Each row was made from one walk, in order. Every step used is in the known rows, and no mark comes twice. Write each row's walk.
Known rows:
Y-B-P-F: .26,.04,.04,.01,-.05,.32,.21,.10,-.06,-.20,.09,-.23,.35,-.31,.03,.11,-.16,.05,.15,.02,-.27,-.17,-.17,-.18,.02,.12,-.04,-.09,.05,-.14,.00,-.06,-.02,-.19,-.13,-.02,.26,.21,.02,.37,-.08,-.02,-.23,.04,-.07,-.06,-.06,-.18,.03
P-C-R-F: -.04,-.08,.26,.07,.07,.31,.11,.11,-.11,-.28,.14,-.11,.17,.08,.12,-.04,.19,-.14,-.09,-.06,-.36,.16,-.04,.05,-.07,-.01,.09,-.01,-.01,-.19,-.08,.07,-.02,-.47,-.04,-.33,.26,.05,-.01,.05,.02,.02,-.37,.18,.00,-.01,-.04,-.08,.02
P-S: .17,-.02,.00,.01,-.02,.03,.00,.04,.00,-.24,.03,-.05,.11,.17,.05,.02,-.05,.02,.10,-.05,.03,.21,.04,-.01,.00,.09,.02,.05,-.03,-.06,.12,-.06,.03,-.14,.02,.24,.01,-.03,-.06,.03,-.09,.02,.13,-.08,-.12,-.02,.02,.06,.03
Z-Y-B: .14,.00,.06,.05,-.03,.02,.04,-.03,-.01,.11,-.03,-.14,.27,-.30,.04,.09,-.05,-.13,.24,-.05,-.36,-.09,-.07,.01,-.05,-.05,.11,-.03,.03,.00,-.03,-.02,-.05,.03,-.08,-.06,.17,.16,-.13,.08,-.02,-.11,-.20,.03,-.13,.13,-.09,-.19,-.01
Y-B-R-F-P: .16,.01,-.06,.08,.01,.17,.14,-.02,-.02,-.44,.13,-.30,.00,-.18,.11,-.13,-.14,-.10,-.10,-.17,-.45,-.05,-.09,.04,-.15,.04,.29,-.26,.17,-.26,-.17,-.10,-.02,-.09,-.16,-.11,.33,.23,.37,.12,.09,-.14,-.29,.04,-.11,-.36,-.06,-.23,-.04
F-R-B: .27,.01,.14,.07,-.10,.18,-.07,.01,-.01,.04,-.02,-.13,.10,.14,.22,-.04,-.20,.14,-.06,.05,-.07,-.17,-.03,.09,-.06,-.01,.01,.11,.00,-.17,-.08,.05,-.01,.23,-.10,.43,.00,-.07,.14,.07,-.14,-.01,-.12,-.07,.04,-.22,.08,-.27,.00
F-P-B: .24,-.03,-.14,.00,-.05,.11,-.01,-.07,-.03,-.14,.09,-.18,-.20,-.12,.13,-.05,-.04,-.08,-.16,-.15,-.20,.01,-.04,-.07,.02,.04,.24,-.02,.11,-.09,.06,.00,-.01,.12,-.06,.04,.25,-.05,.02,.09,-.01,.08,-.26,.21,-.04,-.42,.04,-.16,.01
R-B-Y: .04,-.05,.09,.07,.05,.45,.11,.06,-.01,.08,.02,-.18,-.16,-.10,.11,.00,-.22,.02,.05,-.06,.03,-.18,-.07,.05,.07,.10,.02,.14,.05,.03,-.14,.02,.04,.10,-.16,.14,.06,-.09,-.07,.04,.10,.01,-.09,-.04,.07,-.07,-.12,-.16,-.05
Z-Y-B-P-S: .37,-.04,.11,.08,-.06,.05,.23,.11,-.03,-.21,-.01,-.22,.44,-.19,.06,.17,-.19,-.11,.34,-.06,-.31,.21,-.14,-.05,-.07,.10,.15,-.06,.15,-.11,.16,-.19,.05,-.29,-.09,.32,.19,.16,-.18,.25,-.16,-.08,-.02,-.17,-.33,.12,-.11,-.19,-.02
F-R-B-P-C: .29,-.04,.18,.09,-.11,.30,.08,.04,-.11,-.12,-.03,-.27,.31,.22,.23,.05,-.23,-.06,-.06,.02,-.28,-.02,-.18,.08,-.07,-.01,.09,.15,.18,-.25,.01,-.07,.08,-.24,-.16,.49,-.03,.01,-.02,.27,-.10,.03,-.21,.02,-.07,-.30,-.04,-.19,-.05
R-F-P: .13,-.01,-.10,-.01,-.01,.18,-.06,.07,.02,-.33,.15,-.12,-.45,-.08,.20,-.07,-.02,.03,-.17,-.14,-.20,.12,.00,-.03,-.02,.10,.29,-.16,.13,-.07,.02,-.03,-.03,-.09,.03,-.08,.30,-.04,.21,-.04,-.04,-.05,-.27,.10,-.06,-.41,.07,-.07,-.10
B-P: .08,-.02,-.01,.04,-.02,.01,.15,.12,-.01,-.07,-.02,-.07,.05,-.06,-.01,.05,-.13,-.02,.01,.04,-.01,.07,-.08,-.01,-.01,.04,-.01,-.07,.14,-.04,.07,-.09,.05,-.16,-.04,.15,-.01,.04,-.03,.17,-.07,.02,.07,-.10,-.09,-.03,-.04,-.06,-.04
Y-B-R: -.01,.02,.02,.10,.00,.02,.17,-.06,-.03,-.12,-.04,-.19,.40,-.07,-.13,-.05,-.17,-.14,.06,-.02,-.25,-.20,-.09,.07,-.13,-.04,.06,-.09,.04,-.20,-.18,-.09,-.01,-.02,-.18,.01,.02,.28,.17,.16,.09,-.09,-.02,-.05,-.03,.02,-.14,-.16,.07
C-R-F-P: .10,-.02,.13,.08,-.03,.24,.04,.15,.01,-.42,.16,-.09,-.19,-.14,.19,-.10,.07,.02,-.16,-.10,-.23,.15,-.01,.09,-.11,-.01,.19,-.21,.13,-.18,-.05,.07,-.06,-.20,-.02,-.20,.41,-.07,.25,-.01,-.09,-.02,-.34,.09,-.06,-.30,.10,-.16,-.05
C-R-F-P-S: .26,-.04,.17,.09,-.03,.28,.04,.20,.01,-.63,.17,-.10,-.12,.08,.21,-.06,.03,.03,-.01,-.17,-.22,.31,.03,.06,-.12,.11,.23,-.17,.10,-.26,.06,.00,-.03,-.36,.03,.03,.41,-.03,.23,.04,-.16,.00,-.20,.01,-.17,-.39,.11,-.14,.01
Z-Y-B-R-F-P-C: .07,-.04,.07,.12,.00,.27,.10,-.06,-.09,-.36,.08,-.42,.06,-.13,.11,-.01,-.06,-.33,-.02,-.27,-.77,.04,-.18,.13,-.20,-.01,.43,-.11,.30,-.22,-.16,-.15,.01,-.29,-.18,-.22,.41,.35,-.03,.17,.08,-.19,-.51,.34,-.28,-.57,-.18,-.28,-.10
Z-Y: -.03,-.02,.08,.03,-.01,.00,-.01,-.01,.01,.13,-.04,-.01,-.04,-.12,.05,.07,.06,-.06,.11,-.07,-.14,.05,-.01,.13,.00,-.03,.06,.02,.12,.10,.01,-.01,.01,.02,-.02,.04,.16,.03,-.23,.06,-.06,-.07,-.12,.15,-.15,-.04,-.06,-.12,-.07
Z-Y-B-P: .21,-.02,.07,.07,-.06,.04,.22,.07,-.04,.00,-.03,-.23,.39,-.37,.04,.14,-.09,-.21,.24,-.02,-.33,.00,-.20,.00,-.08,-.03,.11,-.11,.18,-.03,.04,-.11,.01,-.11,-.13,.13,.16,.17,-.15,.25,-.08,-.11,-.15,-.07,-.22,.14,-.14,-.24,-.06
F-P-B-Y: .17,-.06,-.09,.02,-.04,.39,.07,-.05,-.02,-.12,.05,-.25,-.26,-.16,.18,-.02,-.19,-.12,-.12,-.22,-.12,-.02,-.06,.11,.02,.08,.19,-.03,.21,-.04,-.02,-.02,.04,.10,-.13,.00,.27,-.02,-.13,.19,.15,.04,-.22,.29,.00,-.47,-.08,-.07,-.03
B-Y: -.05,-.02,.03,.02,.03,.25,.11,.03,.01,-.02,-.05,-.07,-.11,-.04,.04,.04,-.17,-.06,.02,-.07,.10,-.09,-.02,.19,.00,.04,-.02,-.03,.11,.07,-.08,-.02,.04,.04,-.06,-.07,.04,.00,-.13,.12,.17,-.04,.04,.08,.02,-.06,-.12,.08,-.04

Write each row's walk:
.19,-.09,-.03,-.01,.05,.56,.12,.01,-.06,-.32,.20,-.32,-.47,-.15,.32,-.05,-.14,-.09,-.24,-.25,-.22,.06,-.04,.06,.08,.17,.26,-.10,.25,-.07,-.07,.00,.02,.05,-.09,-.08,.43,-.08,-.02,.15,.17,.02,-.44,.33,-.03,-.46,-.10,-.09,-.06
R-F-P-B-Y
-.02,-.06,-.03,.07,.03,.23,.02,-.03,-.07,-.51,.11,-.29,-.20,.18,.09,-.09,-.02,-.19,-.26,-.23,-.43,.18,-.07,.14,-.12,.03,.33,-.07,.22,-.22,-.13,-.14,.06,-.33,-.10,-.09,.26,.18,.15,.10,.09,-.08,-.24,.30,-.16,-.66,-.11,-.08,-.09
B-R-F-P-C
.22,-.02,.22,.09,-.10,.46,.05,.03,-.01,.03,-.05,-.20,-.07,.07,.27,.00,-.36,.03,-.03,-.04,-.04,-.21,-.04,.29,-.06,.05,-.01,.10,.13,-.10,-.17,.04,.04,.19,-.17,.40,.07,-.08,-.02,.17,.03,-.04,-.12,-.02,.07,-.25,-.06,-.17,-.05
F-R-B-Y
.39,.04,.27,.07,-.22,.34,.16,.07,-.07,-.14,.02,-.26,.44,-.31,.26,.18,-.22,.03,.14,-.06,-.46,-.10,-.15,.14,-.13,.01,-.01,-.11,.19,-.18,.00,-.07,.00,-.04,-.18,.23,.42,.27,-.16,.57,-.21,-.17,-.36,.21,-.23,-.32,-.09,-.34,-.03
Z-Y-B-P-F-R
.15,-.05,.08,.06,-.06,.11,.19,.02,-.11,-.02,-.05,-.33,.56,-.20,.01,.17,-.07,-.28,.21,-.07,-.54,.04,-.24,-.02,-.09,-.05,.18,.04,.18,-.06,.07,-.15,.05,-.38,-.14,-.04,.14,.25,-.31,.30,.00,-.08,-.28,.04,-.23,.03,-.16,-.14,-.07
Z-Y-B-P-C
.24,.01,.00,.05,-.03,.06,.23,.08,-.05,-.05,.00,-.19,.40,-.29,.00,.08,-.15,-.07,.16,.07,-.20,-.03,-.17,-.11,-.05,.03,.04,-.10,.10,-.11,.02,-.11,.00,-.19,-.11,.03,.03,.16,.06,.21,.01,-.01,-.04,-.19,-.04,.17,-.05,-.11,.02
Y-B-P
.03,-.06,.27,.14,.02,.29,.09,.06,-.09,-.04,.02,-.15,.31,.10,.05,-.03,.04,-.12,.06,.00,-.27,-.05,-.12,.02,-.03,-.08,.07,.20,-.08,-.17,-.09,.08,.00,-.30,-.15,-.04,.09,-.04,-.05,.04,-.06,.10,-.29,.07,.07,.03,-.03,-.25,.03
P-C-R-B
.32,-.04,-.05,.00,-.01,.22,-.03,.09,.04,-.58,.17,-.15,-.35,.13,.25,-.03,-.06,.13,-.07,-.16,-.19,.32,.03,-.03,-.03,.18,.32,-.13,.08,-.15,.14,-.10,.01,-.21,.06,.15,.30,-.08,.15,-.04,-.08,-.03,-.15,.02,-.17,-.44,.10,-.03,-.07
R-F-P-S
-.11,-.03,.07,.05,.10,.14,.14,.04,-.04,-.27,.11,-.12,-.05,.04,.01,-.06,.03,-.10,-.18,-.07,-.15,.06,.01,.12,-.04,.06,.07,-.08,.11,-.16,-.18,-.04,.02,-.10,-.07,.06,.13,.10,.20,.06,.08,-.09,-.09,.11,-.09,-.25,-.15,-.14,.00
B-R-F
.05,-.03,.14,.10,-.08,.18,.00,.03,-.05,-.30,-.01,-.15,.09,.09,.04,-.04,.05,-.13,-.05,-.13,-.31,.12,-.09,.11,-.18,-.11,.19,-.04,.12,-.15,-.01,.00,-.01,-.33,-.08,-.26,.22,.08,-.01,.10,-.01,.03,-.23,.24,-.05,-.33,.07,-.07,-.02
F-P-C-R
.42,.07,.15,.05,-.19,.36,.16,.05,-.08,-.25,.02,-.22,.46,-.16,.17,.10,-.32,.09,.04,-.01,-.34,-.19,-.12,.00,-.12,.07,-.07,-.12,.11,-.25,-.02,-.07,-.02,-.14,-.17,.15,.31,.28,.07,.53,-.11,-.07,-.25,.11,-.08,-.30,.00,-.19,.04
Y-B-P-F-R
.20,.05,.15,.00,-.18,.29,-.10,.00,-.03,-.19,.07,-.04,.09,.09,.19,.03,-.13,.21,-.11,-.06,-.12,-.14,.03,.17,-.10,.07,-.14,.02,-.02,-.14,-.07,.03,-.01,.03,-.05,.12,.26,.10,.05,.33,-.13,-.06,-.23,.29,-.03,-.47,.03,-.08,.03
P-F-R
.05,-.01,-.11,.08,-.01,.12,.07,-.10,-.04,-.25,.04,-.23,-.09,-.05,.05,-.10,-.06,-.20,-.21,-.20,-.23,.03,-.04,.06,-.08,.01,.23,-.06,.24,-.19,-.12,-.07,.04,.09,-.18,.18,.22,.14,.13,.20,.04,.00,-.20,.23,-.09,-.58,-.10,-.24,.03
F-P-B-R
.27,.03,.19,.04,-.12,.43,-.07,.03,-.04,-.12,.11,-.14,.02,.08,.26,-.01,-.18,.23,-.06,.00,-.15,-.29,-.02,.05,.01,.06,-.06,.13,-.06,-.20,-.10,.08,-.01,.15,-.13,.35,.25,.01,.08,.23,-.21,-.01,-.34,.16,.07,-.46,.05,-.27,.01
P-F-R-B
.21,-.07,.23,.12,.04,.34,.34,.18,-.17,-.35,.13,-.30,.63,-.16,.12,.03,.03,-.19,.06,.00,-.52,.09,-.22,-.12,-.11,.00,.16,-.12,.11,-.32,-.05,-.05,-.03,-.62,-.15,-.25,.30,.21,.04,.27,.00,.01,-.44,-.01,-.06,.13,-.11,-.16,.03
Y-B-P-C-R-F
-.01,.00,.13,.11,-.01,.00,.15,-.07,-.01,.00,-.05,-.21,.35,-.22,-.07,.02,-.08,-.25,.16,-.10,-.39,-.09,-.10,.17,-.15,-.07,.11,-.06,.16,-.09,-.18,-.10,.01,.01,-.19,.07,.17,.34,-.06,.20,.05,-.16,-.10,.08,-.19,-.09,-.21,-.30,.00
Z-Y-B-R
-.01,-.02,-.03,.07,.03,.20,.07,.03,.02,-.47,.12,-.14,-.38,-.01,.09,-.14,-.05,-.05,-.26,-.15,-.25,.11,.01,.17,-.11,.07,.23,-.19,.22,-.18,-.15,-.10,.02,-.05,-.07,.05,.25,.12,.29,.02,.02,-.12,-.16,.13,-.13,-.57,-.05,-.15,-.08
B-R-F-P
.28,-.03,.08,.13,-.03,.20,.11,.03,.00,-.56,.11,-.38,.01,-.10,.17,.01,-.11,-.14,.11,-.25,-.59,.23,-.06,.12,-.17,.09,.39,-.19,.25,-.26,-.06,-.19,.02,-.19,-.14,.20,.49,.26,.11,.16,-.06,-.19,-.23,.08,-.37,-.46,-.12,-.30,-.07
Z-Y-B-R-F-P-S
.25,.00,.06,.03,.01,.44,.19,.20,-.06,-.16,.17,-.20,.02,-.16,.11,.07,-.14,.15,.04,.02,-.09,-.12,-.13,-.17,.14,.16,-.03,.09,.02,-.10,-.01,-.03,.03,-.13,-.12,.29,.22,-.04,.00,.26,-.19,.05,-.28,.04,-.01,-.17,-.05,-.33,-.03
R-B-P-F
.09,-.08,.21,.17,-.01,.57,.10,.10,-.05,-.25,.00,-.29,-.03,-.02,.14,-.06,-.17,-.14,.01,-.19,-.26,-.06,-.16,.20,-.09,-.01,.22,.08,.18,-.14,-.12,.00,.02,-.24,-.23,-.09,.27,-.04,-.11,.14,.04,.02,-.35,.17,.03,-.38,-.06,-.19,-.07
F-P-C-R-B-Y
.03,-.05,.24,.13,-.03,.19,.27,.16,-.10,-.21,-.01,-.14,.44,.05,-.04,.05,-.03,-.16,.01,.02,-.24,.16,-.17,.06,-.11,-.07,.03,-.02,.14,-.18,.00,-.02,.04,-.55,-.11,-.11,.05,.12,-.15,.27,-.04,.06,-.21,.07,-.09,.03,-.09,-.07,.04
B-P-C-R
.13,-.03,-.01,.07,.02,.21,.06,.07,.03,-.71,.15,-.18,-.28,.19,.11,-.08,-.11,-.02,-.15,-.19,-.25,.31,.02,.12,-.12,.17,.26,-.19,.20,-.26,-.03,-.17,.05,-.23,-.03,.26,.29,.12,.28,.06,-.03,-.08,-.06,.04,-.23,-.61,-.04,-.13,-.05
B-R-F-P-S
.31,.00,.16,.09,-.14,.19,.10,.11,-.04,-.10,-.01,-.18,.16,.03,.25,.03,-.28,.04,-.04,.09,-.09,-.07,-.11,.11,-.06,.00,.03,.03,.17,-.22,-.01,-.02,.05,.02,-.14,.60,-.01,-.04,.10,.25,-.17,.01,-.11,-.17,-.03,-.24,.04,-.30,-.03
F-R-B-P
.25,.00,.25,.05,-.09,.71,.05,.05,-.03,-.12,.07,-.21,-.08,.03,.29,.02,-.34,.18,-.04,-.09,-.10,-.28,-.05,.23,-.01,.15,-.10,.11,.05,-.12,-.19,.05,.03,.14,-.20,.25,.30,-.01,-.05,.32,-.03,-.06,-.29,.29,.06,-.53,-.09,-.22,-.02
P-F-R-B-Y
-.06,-.04,.20,.09,-.01,.11,.06,.04,-.10,-.10,-.02,-.06,.38,.11,-.03,-.01,.13,-.20,.03,-.02,-.21,.07,-.08,.08,-.12,-.13,.01,.06,-.02,-.12,-.06,.06,-.01,-.38,-.06,-.25,.06,.15,-.11,.05,.03,.03,-.16,.16,.01,.01,-.02,-.03,.04
P-C-R
